What can hang from each mark:
tebefo: lizaf nise
pogok: pipa
dekofor: pogok tebefo
fabar: lizaf pipa vepup
vepup: dekofor fabar
kago: nuso
nise: keke nuso
kuge: kago nuso
nuso: kago nise

(in the rows, 100 means zero)
Known rows, with every way that one mark hangs from another:
(fabar lizaf): 116  115  108  125  116  84  94  75  94  115  112  123  107  119  110  84  107  123  74  70  85  92  97  87  103  58
(vepup (dekofor tebefo)): 103  120  83  85  119  97  95  75  116  100  92  106  110  127  123  110  94  120  74  95  79  95  102  88  107  77
(fabar lizaf pipa (vepup (dekofor pogok tebefo))): 117  138  100  98  122  88  93  80  104  93  117  107  116  147  112  112  113  113  89  41  77  42  108  82  105  79
(dekofor pogok (tebefo lizaf nise)): 109  116  91  91  113  87  98  85  97  105  88  87  134  126  132  108  107  111  80  92  97  61  91  72  106  101
(vepup (dekofor tebefo) (fabar pipa)): 101  117  78  87  119  94  105  74  126  96  94  96  105  129  110  132  103  101  76  84  82  82  101  81  101  81
(vepup (dekofor (pogok pipa) (tebefo nise)) fabar): 99  109  74  77  97  109  107  66  111  105  83  78  134  131  124  111  95  91  90  99  95  73  115  93  96  93
(tebefo lizaf (nise keke nuso)): 116  103  109  104  113  74  97  86  92  106  125  108  140  107  145  109  111  138  46  99  108  126  78  73  99  103
(tebefo nise): 113  111  113  98  111  88  96  73  101  125  100  110  118  113  124  100  110  123  72  96  92  94  82  87  90  78
(nise keke): 118  109  106  126  124  92  100  87  104  99  110  109  112  105  127  99  98  131  70  96  102  115  91  84  92  73
(tebefo lizaf): 112  106  106  117  117  78  100  82  99  119  112  108  104  115  120  100  105  120  68  92  91  95  95  72  112  84
(kago (nuso nise)): 105  118  112  93  123  64  98  82  88  142  100  106  111  114  116  118  100  119  73  95  107  95  103  86  118  62
(kuge kago (nuso nise)): 97  114  88  107  126  107  116  93  92  139  98  120  109  96  114  107  83  110  56  99  116  96  93  94  113  72
(tebefo lizaf (nise keke (nuso kago))): 131  112  110  108  126  77  98  87  93  94  122  108  132  106  148  119  102  133  47  102  101  135  81  79  97  101
(pogok pipa): 107  103  108  136  104  108  108  69  112  110  108  113  103  113  112  96  97  114  85  93  89  99  103  86  113  74
(kago (nuso (nise keke))): 111  118  110  100  130  61  101  90  87  125  108  100  119  106  130  116  96  130  66  97  114  113  102  85  110  68
(kuge (nuso kago (nise keke))): 117  115  113  113  141  102  104  95  95  107  108  118  110  89  126  110  72  126  56  105  113  114  92  91  100  75
(dekofor pogok (tebefo (nise nuso))): 105  113  100  93  106  109  96  78  102  95  83  107  143  128  133  124  102  113  76  92  108  80  88  82  102  85
(vepup (dekofor (pogok pipa))): 109  104  95  112  98  109  106  62  105  112  100  104  110  124  122  95  92  110  80  87  101  85  117  88  105  78
(fabar vepup): 115  118  126  113  123  95  98  85  109  113  121  116  101  117  114  102  102  120  90  82  86  89  99  89  96  73
(dekofor (pogok pipa) (tebefo (nise keke nuso))): 107  110  95  118  101  118  104  80  107  75  98  99  154  119  142  113  96  118  80  96  111  100  96  82  105  99
(nuso (nise keke)): 107  111  105  110  128  86  102  89  98  126  115  112  118  106  132  105  104  127  72  93  107  106  91  83  99  75
(fabar lizaf pipa (vepup (dekofor tebefo))): 115  139  100  96  127  80  93  80  114  96  129  114  108  141  110  110  115  120  81  49  61  65  102  83  108  77
(tebefo lizaf (nise nuso)): 111  102  112  98  105  78  96  77  94  120  118  115  130  118  134  110  114  128  53  96  98  110  80  73  108  95
(tebefo lizaf nise): 115  108  107  97  111  72  98  79  95  128  110  102  119  115  127  99  114  125  64  95  91  93  80  75  102  94

Rows:
108  108  88  90  114  77  97  69  97  123  113  109  107  125  109  90  102  109  68  76  86  100  115  95  92  62 : (vepup dekofor (fabar lizaf))
117  110  104  128  115  81  105  76  103  113  114  114  105  120  95  107  117  102  75  56  88  79  95  80  98  62 : (vepup (fabar lizaf pipa))
118  133  103  71  115  92  96  80  113  101  104  96  126  138  127  127  113  114  86  67  84  47  92  82  91  96 : (fabar pipa (vepup (dekofor pogok (tebefo nise))))
116  118  111  114  105  95  98  69  92  114  132  113  111  136  115  79  100  113  90  56  86  71  127  95  105  76 : (fabar lizaf (vepup (dekofor (pogok pipa))))
121  120  108  113  140  88  100  88  100  114  111  112  111  103  132  116  95  122  71  97  100  113  92  88  96  74 : (nuso kago (nise keke))
101  110  88  130  105  107  109  82  106  92  96  92  118  128  120  103  95  101  93  88  92  65  112  69  130  97 : (dekofor (pogok pipa) (tebefo lizaf))
108  128  97  82  120  102  93  84  110  95  101  98  116  137  127  110  94  112  93  80  88  64  116  89  98  83 : (fabar (vepup (dekofor pogok tebefo)))
107  122  77  93  117  82  102  73  113  97  106  103  110  136  103  115  109  103  72  62  75  75  106  84  104  72 : (vepup (dekofor tebefo) (fabar lizaf pipa))
116  133  102  66  121  68  98  83  116  109  126  94  119  136  128  124  123  123  73  74  66  65  86  72  108  112 : (fabar pipa (vepup (dekofor (tebefo lizaf nise))))
109  112  91  99  113  89  97  92  94  85  102  94  154  121  150  118  106  125  62  94  114  94  87  68  105  108 : (dekofor pogok (tebefo lizaf (nise keke nuso)))
123  128  116  103  122  74  92  74  103  114  139  123  102  133  109  100  117  125  73  46  69  74  101  86  100  72 : (fabar lizaf pipa (vepup dekofor))
110  116  116  108  135  105  101  87  96  124  101  122  101  97  110  114  75  115  62  102  107  97  94  92  107  71 : (kuge (nuso kago nise))
112  128  111  69  115  90  92  77  121  94  121  112  130  134  130  138  116  126  69  74  77  82  83  81  104  98 : (fabar pipa (vepup (dekofor (tebefo (nise nuso)))))
101  113  93  132  105  124  108  75  113  87  86  99  117  126  116  105  90  101  103  88  96  68  111  82  117  81 : (dekofor (pogok pipa) tebefo)
103  114  73  85  119  76  108  79  120  101  105  88  105  130  115  130  108  101  68  81  79  77  103  68  115  96 : (vepup (dekofor (tebefo lizaf)) (fabar pipa))
103  116  86  112  134  105  117  102  91  125  105  113  119  87  127  102  82  121  51  103  125  114  92  95  105  78 : (kuge kago (nuso (nise keke)))
126  128  114  105  117  81  94  76  95  113  130  116  109  139  110  102  117  116  80  38  87  53  106  84  96  72 : (fabar lizaf pipa (vepup (dekofor pogok)))
112  127  84  101  137  65  114  97  83  128  103  96  117  101  133  120  97  122  59  98  120  121  104  93  112  68 : (kuge (kago (nuso (nise keke))))
97  111  69  76  120  81  102  81  113  105  102  86  112  128  121  114  96  103  70  100  82  92  114  77  110  93 : (vepup (dekofor (tebefo lizaf)) fabar)
